Every row comes from one small tree of marks. The marks that hang from a mark follow it in brackets, in the order of their numbers. Every link used is in the known rows. Which tree was each row made from?
Known rows
q_466(q_372): [-2.73  2.02  1.40  0.43  1.98  0.68 -2.77 -0.54  0.42 -0.85  1.71  2.53
  0.37  1.89 -2.25  1.22 -1.06 -1.54  1.20  2.24 -0.06 -1.63]
q_212(q_750): [ 0.25 -1.49  1.73  0.14 -2.54 -1.59 -3.20 -0.91 -1.12 -1.23  2.53 -0.33
 -1.30 -1.14 -1.12 -1.64  0.87  0.84  0.08  0.41 -2.48  0.34]
q_372(q_301(q_629 q_767) q_466): [-0.86  1.26  0.13  2.10  1.77  1.64  3.76  0.09  5.34  2.07  1.13 -4.47
  3.51  2.05  1.72  2.16  1.09 -0.96 -3.75 -1.61  0.20  2.03]
q_629(q_212): [-2.44 -0.68  1.67  1.61  0.54  1.51 -2.42 -0.05 -3.01 -2.36  2.26 -0.57
  0.44 -2.40  2.81  0.98 -2.47  1.62  0.75  1.41 -1.42 -0.71]
q_301(q_629 q_767): [-1.00 -0.18 -0.10  0.09  3.34  0.17  1.73 -0.29  2.23 -0.50 -1.39 -2.08
  1.89  1.39  1.58  1.94  2.70 -0.06 -1.56 -2.50 -2.37  0.12]
q_767(q_466(q_372)): [-0.76  1.79 -1.68 -2.37  2.67  1.63 -2.89  2.77  1.88 -2.92  1.40  3.01
 -0.68  1.92 -1.62 -0.13 -1.92 -1.36  4.11  3.58  3.05 -2.82]
q_629(q_212(q_750)): [-1.49 -3.46  1.01 -0.49 -3.12 -0.76 -3.94 -1.12 -2.17 -2.37  3.15 -0.40
 -1.01 -3.91  1.94 -1.49 -0.87  1.73 -0.36  0.51 -1.65 -0.91]
q_750(q_212(q_629) q_279 q_466(q_372)): [-1.34  3.90  2.13  3.80  0.16  2.56 -4.92  0.37 -2.06 -0.31  0.91  3.21
 -3.09  4.60 -6.15 -0.42  3.09 -2.03 -0.80  1.90  0.29  2.68]
q_887(q_212(q_750(q_279))): [ 2.21 -3.04  5.44 -0.23 -6.63 -1.23 -2.32  0.38  1.25  3.73  4.83 -3.82
 -3.11 -1.20  0.50 -2.05 -0.64  0.23 -0.91  3.17 -3.41 -3.12]
q_750(q_301(q_767)): [ 1.20 -1.49 -0.82 -0.46  1.39 -1.01  0.17 -0.85 -1.68  3.54 -2.36  0.48
  1.31 -1.38 -0.37 -1.49  0.10  2.75  3.06 -4.01 -2.57 -0.91]
q_629(q_212(q_750(q_301(q_767)))): [-0.22 -5.99 -2.40 -2.34 -2.96 -2.31 -1.88 -2.79 -1.29  2.49 -1.55  1.13
  0.54 -5.41  1.77 -3.63 -0.60  4.53  1.69 -4.15 -2.37 -1.87]
q_887(q_212(q_629 q_750(q_466))): [ 2.88 -2.04 -0.67  4.42 -7.72 -1.22 -3.25  4.91 -0.92  6.34 -0.03 -1.11
 -1.32 -0.86 -1.49 -3.20  1.01 -1.35 -2.42 -3.04 -7.35  4.25]
q_750(q_212(q_629) q_279 q_301 q_466): [ 1.54  1.97  2.66  4.11 -0.86  0.02 -1.44 -0.78 -6.55  1.16 -1.09  1.09
 -2.86  1.25 -4.84 -1.73  1.55 -0.04  0.65  0.58 -0.72  3.38]
q_372(q_301(q_629(q_212)) q_466): [-3.75  1.79  2.44  2.74  0.54  1.88  3.80 -0.48  2.09 -1.67  3.71 -3.87
  3.39 -0.31  4.20  4.09 -3.14 -1.49 -4.38  2.85  1.87  1.09]
q_372(q_301(q_629) q_466): [-1.75  3.53  2.85  2.94  1.16  1.12  4.96 -0.26  2.68 -0.78  3.14 -4.10
  2.68  2.24  1.37  4.17 -1.32 -3.04 -3.60  2.43  1.23  2.22]
q_767(q_466(q_372(q_301))): [ 2.79  4.50 -2.35 -3.01  2.75  4.37 -1.30  2.66  2.77 -2.90  2.59  2.89
 -1.26  2.20  0.18  0.10 -3.69 -1.18  2.70  3.99  5.72 -2.20]
q_212(q_629 q_750(q_279 q_301)): [ 1.39 -1.07  3.09  0.82 -5.19 -2.72 -1.14 -3.69 -4.82  4.80  1.94  1.24
 -4.20 -3.92 -2.30 -5.65 -1.19  0.81  0.81  2.93 -0.73 -1.02]
q_887(q_212(q_629 q_750)): [ 2.15 -1.30  1.58  2.46 -5.98 -1.35 -1.95  2.55  0.18  6.77  2.95 -1.19
 -2.40 -2.41 -2.18 -4.96 -0.49 -1.85 -2.52 -0.24 -7.07  1.06]
q_372(q_301 q_466): [ 0.23  2.81  2.59  4.26  0.30  2.51  0.31  0.53  0.71  0.92  4.35 -2.99
  1.22  1.05 -0.02  1.48 -2.31 -0.95 -0.85  1.55 -0.06  2.09]
q_887(q_212): [ 1.24 -0.18  3.48  1.98 -1.47  0.93 -0.75  2.67  0.56  3.17  2.22 -3.11
  0.04 -0.08  0.20  0.61 -1.71 -1.05 -0.34  0.50 -5.21 -0.48]
q_466(q_372(q_301)): [ 0.78  4.56  0.58 -0.20  1.98  3.01 -1.22 -0.57  0.95 -1.00  2.79  2.16
 -0.33  2.24 -0.03  1.04 -2.72 -1.34 -0.16  2.68  2.66 -0.23]
q_301(q_767): [ 0.38 -1.16 -0.47  1.02  2.16  1.23 -2.91  0.80  0.07  1.10 -0.34 -1.41
  0.69 -0.01  0.10 -0.89  1.79  2.32  1.48 -3.38 -3.32  0.05]
q_767(q_466(q_372(q_301(q_629(q_212))))): [-0.84  3.20 -2.98 -4.45  3.18  3.42  2.67  1.61  4.09 -5.49  1.75  1.96
  0.56  0.53  4.66  2.39 -4.83 -1.68 -0.83  4.96  7.56 -3.03]
q_212(q_629 q_750(q_279 q_301 q_466)): [ 1.82 -1.06  0.33  2.89 -7.25 -3.25 -2.35 -0.79 -5.79  4.52 -1.16  1.20
 -3.43 -2.25 -1.25 -3.82  0.38  1.04  0.74  0.01 -0.82  1.82]
q_212(q_750(q_279 q_301(q_629) q_466)): [ 0.05 -2.05  2.04 -0.58 -5.26 -4.74  2.34 -2.44 -1.90 -0.76 -2.02 -1.15
 -0.70 -0.35  1.32  2.11  1.28  0.01 -1.35  1.38  1.71 -0.41]

Write each row's tree
[ 1.28 -0.81  0.25 -0.65  3.72  0.05 -0.28 -2.11 -1.93  0.87 -2.28  0.96
  0.08  0.53 -4.97 -1.49  2.65  1.60  2.25 -4.46 -2.94  0.53]
q_750(q_212 q_301(q_767))
[-0.91 -1.34  1.36 -2.12 -2.04 -5.12  3.94 -3.64 -0.48 -0.22 -1.04  0.06
  0.81 -2.01 -0.41  0.56  0.02 -1.23 -1.39  0.67 -0.42 -0.83]
q_212(q_750(q_301(q_629)))
[-0.75 -4.62 -2.23  0.23 -5.54 -3.13 -2.35 -0.78 -4.55 -0.57 -2.58  1.52
  0.98 -4.15  2.27 -0.12 -1.77  2.85  1.16 -2.41 -1.11  1.09]
q_629(q_212(q_750(q_301 q_466)))
[ 0.89 -0.50  3.41  2.20 -4.53 -0.86 -3.76 -1.58 -3.04  2.39  4.27 -0.38
 -4.81 -2.01 -1.53 -5.05  1.08  0.17 -0.93  3.42 -1.37  0.08]
q_212(q_629 q_750(q_279))
[ 0.59  2.97  2.53  2.53  2.33  0.03  0.17 -1.76 -5.46  1.59 -0.08  2.58
 -1.57 -0.52 -6.55 -3.21  0.58 -1.37  1.15 -0.22 -3.16  2.36]
q_750(q_212(q_629) q_301)
[-0.81  1.93  6.50 -1.20  2.53 -1.62  4.41 -4.54 -1.73 -3.26  0.48 -1.14
 -1.28  1.66 -2.98  2.72  1.11 -1.57 -0.52  4.23  1.93 -1.45]
q_750(q_212 q_279 q_301(q_629))
[ 0.05 -0.32 -4.75 -3.02  3.82  2.20 -3.50  3.19  4.38  0.02 -0.87  2.91
  0.10  1.69 -0.94 -1.56  0.90  0.59  4.84 -0.75  1.61 -2.70]
q_301(q_767(q_466(q_372)))
[-0.98 -2.85 -3.93 -3.02  3.40  1.90  0.90  2.87  2.96 -3.25 -1.20 -1.71
  1.63 -1.39  5.10  0.67 -0.13  1.51  1.21 -0.45  1.68 -2.12]
q_301(q_629(q_212) q_767(q_466))
[ 4.08  1.39 -4.29 -3.26  3.83  3.55  3.26  3.02  4.60 -2.31 -0.35 -2.20
 -0.06  1.39  4.10  0.45  0.10  0.17  0.33 -0.61  3.59 -0.41]
q_372(q_301(q_629 q_767(q_466)))
[-0.74  5.78  0.66 -1.29  3.09  1.83  3.57 -1.51  3.29 -2.12  1.51  1.67
  1.05  3.30  0.93  3.65 -2.06 -3.79 -3.31  3.46  3.96 -0.44]
q_466(q_372(q_301(q_629)))
[-1.49  0.16 -4.39 -4.21  4.64  0.57  0.93  2.28  6.33 -1.80 -1.84  1.77
  1.26  3.01  0.13  1.01  1.55 -1.29  1.52  0.19  3.05 -3.32]
q_301(q_629 q_767(q_466(q_372)))
[ 1.10  5.21 -2.08 -4.05  3.82  2.95  3.24  1.77  4.82 -4.41  1.50  1.59
 -0.23  3.26  1.60  2.56 -2.59 -2.95 -0.06  4.85  6.82 -2.10]
q_767(q_466(q_372(q_301(q_629))))
[-2.62 -0.49 -1.00  1.97  1.39  2.54  3.27 -0.65  4.71  0.70  1.60 -4.03
  4.10 -0.40  4.66  2.15 -0.54  0.51 -3.86 -1.36  0.88  1.18]
q_372(q_301(q_629(q_212) q_767) q_466)
[-0.51  1.70  3.96  0.63  0.67 -1.51  3.49 -1.88 -2.80 -3.61 -2.20 -1.00
 -0.27  3.26 -2.01  4.52  2.37 -1.00 -1.16  1.42  1.67  1.57]
q_750(q_212 q_279 q_301(q_629) q_466)
[-2.55 -1.24  2.24  0.97 -2.11 -2.10  2.62 -1.26 -3.55 -1.91 -2.76 -1.32
  1.53 -1.33  5.37  4.58 -2.52  0.91 -0.59  2.47  2.60 -0.85]
q_750(q_279 q_301(q_629(q_212)) q_466)
[-0.85  0.13 -0.18  2.34 -5.60 -1.04 -6.21  0.02 -1.15  2.47  1.29  3.17
 -2.95  1.17 -2.45 -2.67  2.02 -1.20 -0.94  1.67  0.42  1.20]
q_212(q_629 q_750(q_279 q_466(q_372)))
[-0.93 -1.34 -2.41 -0.83 -4.18 -3.80 -2.64 -1.13 -1.21  1.06 -3.24  4.83
  1.10  0.40 -2.92  0.11 -0.09 -0.21  1.54 -1.66  0.03  0.40]
q_212(q_750(q_301 q_466(q_372)))
[ 2.42 -0.02 -4.90 -3.50  3.26  4.05  2.68  2.66  4.07 -3.10 -0.08 -1.92
  0.59 -1.16  7.21  0.82 -2.15  1.60 -0.22 -0.28  4.08 -1.19]
q_372(q_301(q_629(q_212) q_767(q_466)))
[-2.27 -2.90 -1.15 -1.87  1.60 -1.88  3.63 -2.12 -0.27  0.89 -3.36 -0.49
  3.48 -3.16  3.88  1.27 -1.00  1.77 -0.18 -2.30 -0.70 -2.00]
q_750(q_301(q_629(q_212) q_767))
[ 2.14  2.84 -2.51 -1.04  2.80  3.79 -1.91 -0.24  3.39  1.68  0.73  1.87
  0.20  2.22  0.46 -0.40 -0.44  0.73  0.20 -2.08  1.66 -0.58]
q_466(q_372(q_301(q_767)))
[-1.10  1.34  5.32 -0.48  0.25 -2.57  4.98 -3.78 -2.03 -0.33 -0.05 -1.70
 -0.43 -0.41  1.38  2.41 -1.88 -0.64  0.04  4.81  2.35 -2.94]
q_750(q_279 q_301(q_629))
[ 1.55 -6.83 -5.52 -4.92 -2.11 -1.99 -1.91  0.49  0.28  0.76 -1.88  1.62
 -0.40 -5.89  2.38 -4.34 -1.29  4.46  4.94 -2.58  1.14 -3.44]
q_629(q_212(q_750(q_301(q_767(q_466)))))
[-3.02 -1.81 -0.84 -0.26  2.62  0.45  0.83 -0.28  1.22 -1.59 -1.13 -2.16
  2.64 -1.36  4.85  1.87  0.73  1.25 -1.81 -1.94 -1.56 -0.88]
q_301(q_629(q_212) q_767)
[ 0.50  2.81  0.35  5.99  1.00  2.26 -3.48  2.58 -4.69 -1.31 -0.55  0.99
 -1.53  2.68 -5.00 -0.74  3.63 -1.30 -0.88 -2.72 -3.79  6.52]
q_750(q_212(q_629) q_466)
[ 1.05 -0.84 -1.61  4.51 -5.00 -1.17 -4.47  2.28 -3.92  1.60 -0.58  0.68
 -1.89 -1.01 -1.41 -3.10  2.28 -0.46 -1.23 -2.60 -4.23  4.80]
q_212(q_629 q_750(q_466))
[-1.64  1.96  3.69 -0.77  3.67 -1.98  4.98 -3.28 -1.74 -3.26 -1.34 -0.25
  0.78  1.28 -3.92  2.62  0.94 -2.21 -1.37  1.04 -0.41  0.31]
q_750(q_212 q_301(q_629))
[ 0.65 -1.04 -2.80 -2.28  3.87  0.87  1.48  3.32  3.70 -2.03 -1.69 -1.94
  0.69  0.80  2.04  0.44  1.93  0.07  1.45 -0.93  0.81 -1.22]
q_301(q_629 q_767(q_466))
[ 0.81  0.41 -0.61  3.40  0.76  3.02 -0.85  0.76  3.28  3.72  2.32 -3.30
  1.88  1.27  0.54 -0.47  0.40  1.16 -0.40 -2.87 -1.08  2.21]
q_372(q_301(q_767) q_466)
[-3.50 -1.23 -4.77 -4.78  4.09  1.37  0.13  2.24  5.72 -2.84 -1.49  2.02
  2.19  0.26  2.86  1.03 -0.23 -0.12  1.08  0.62  3.73 -4.03]
q_301(q_629(q_212) q_767(q_466(q_372)))
[ 0.57  1.00  1.12  1.92  1.07 -0.39 -0.50  0.20 -4.68 -2.25 -3.18  1.31
  0.34  1.94 -4.22  2.04  1.43  0.59  1.66 -2.67 -1.78  3.68]
q_750(q_212 q_301 q_466)
[-0.88  1.47  1.32  1.07  1.82 -1.81  3.80 -0.89 -2.60 -3.90 -4.34  0.01
  1.79  3.16 -2.96  4.59  2.37 -1.99 -1.16 -2.03 -0.71  3.85]
q_750(q_212 q_301(q_629) q_466)
[ 1.19  0.55 -0.52  1.73  3.06  0.39 -0.45 -1.35 -2.93  4.10 -2.54  2.01
 -0.97 -0.50 -6.28 -4.62  2.78  0.59  1.26 -4.72 -4.03  2.68]
q_750(q_212(q_629) q_301(q_767))
[ 3.65 -5.28 -2.22 -4.81 -3.21 -2.01 -1.64 -0.56  0.86  2.41 -0.54  0.11
 -3.45 -3.01  0.03 -5.01  0.31  4.22  5.36  0.28  2.39 -4.63]
q_212(q_750(q_279 q_301(q_767(q_466))))
[ 0.72 -4.10 -3.96 -1.05 -3.29 -4.75  2.07 -0.65  0.50  2.07 -6.32 -0.11
  2.29 -0.65  1.07  0.55  3.72  1.23 -1.18 -6.40 -1.95  2.23]
q_212(q_750(q_301(q_629 q_767) q_466))
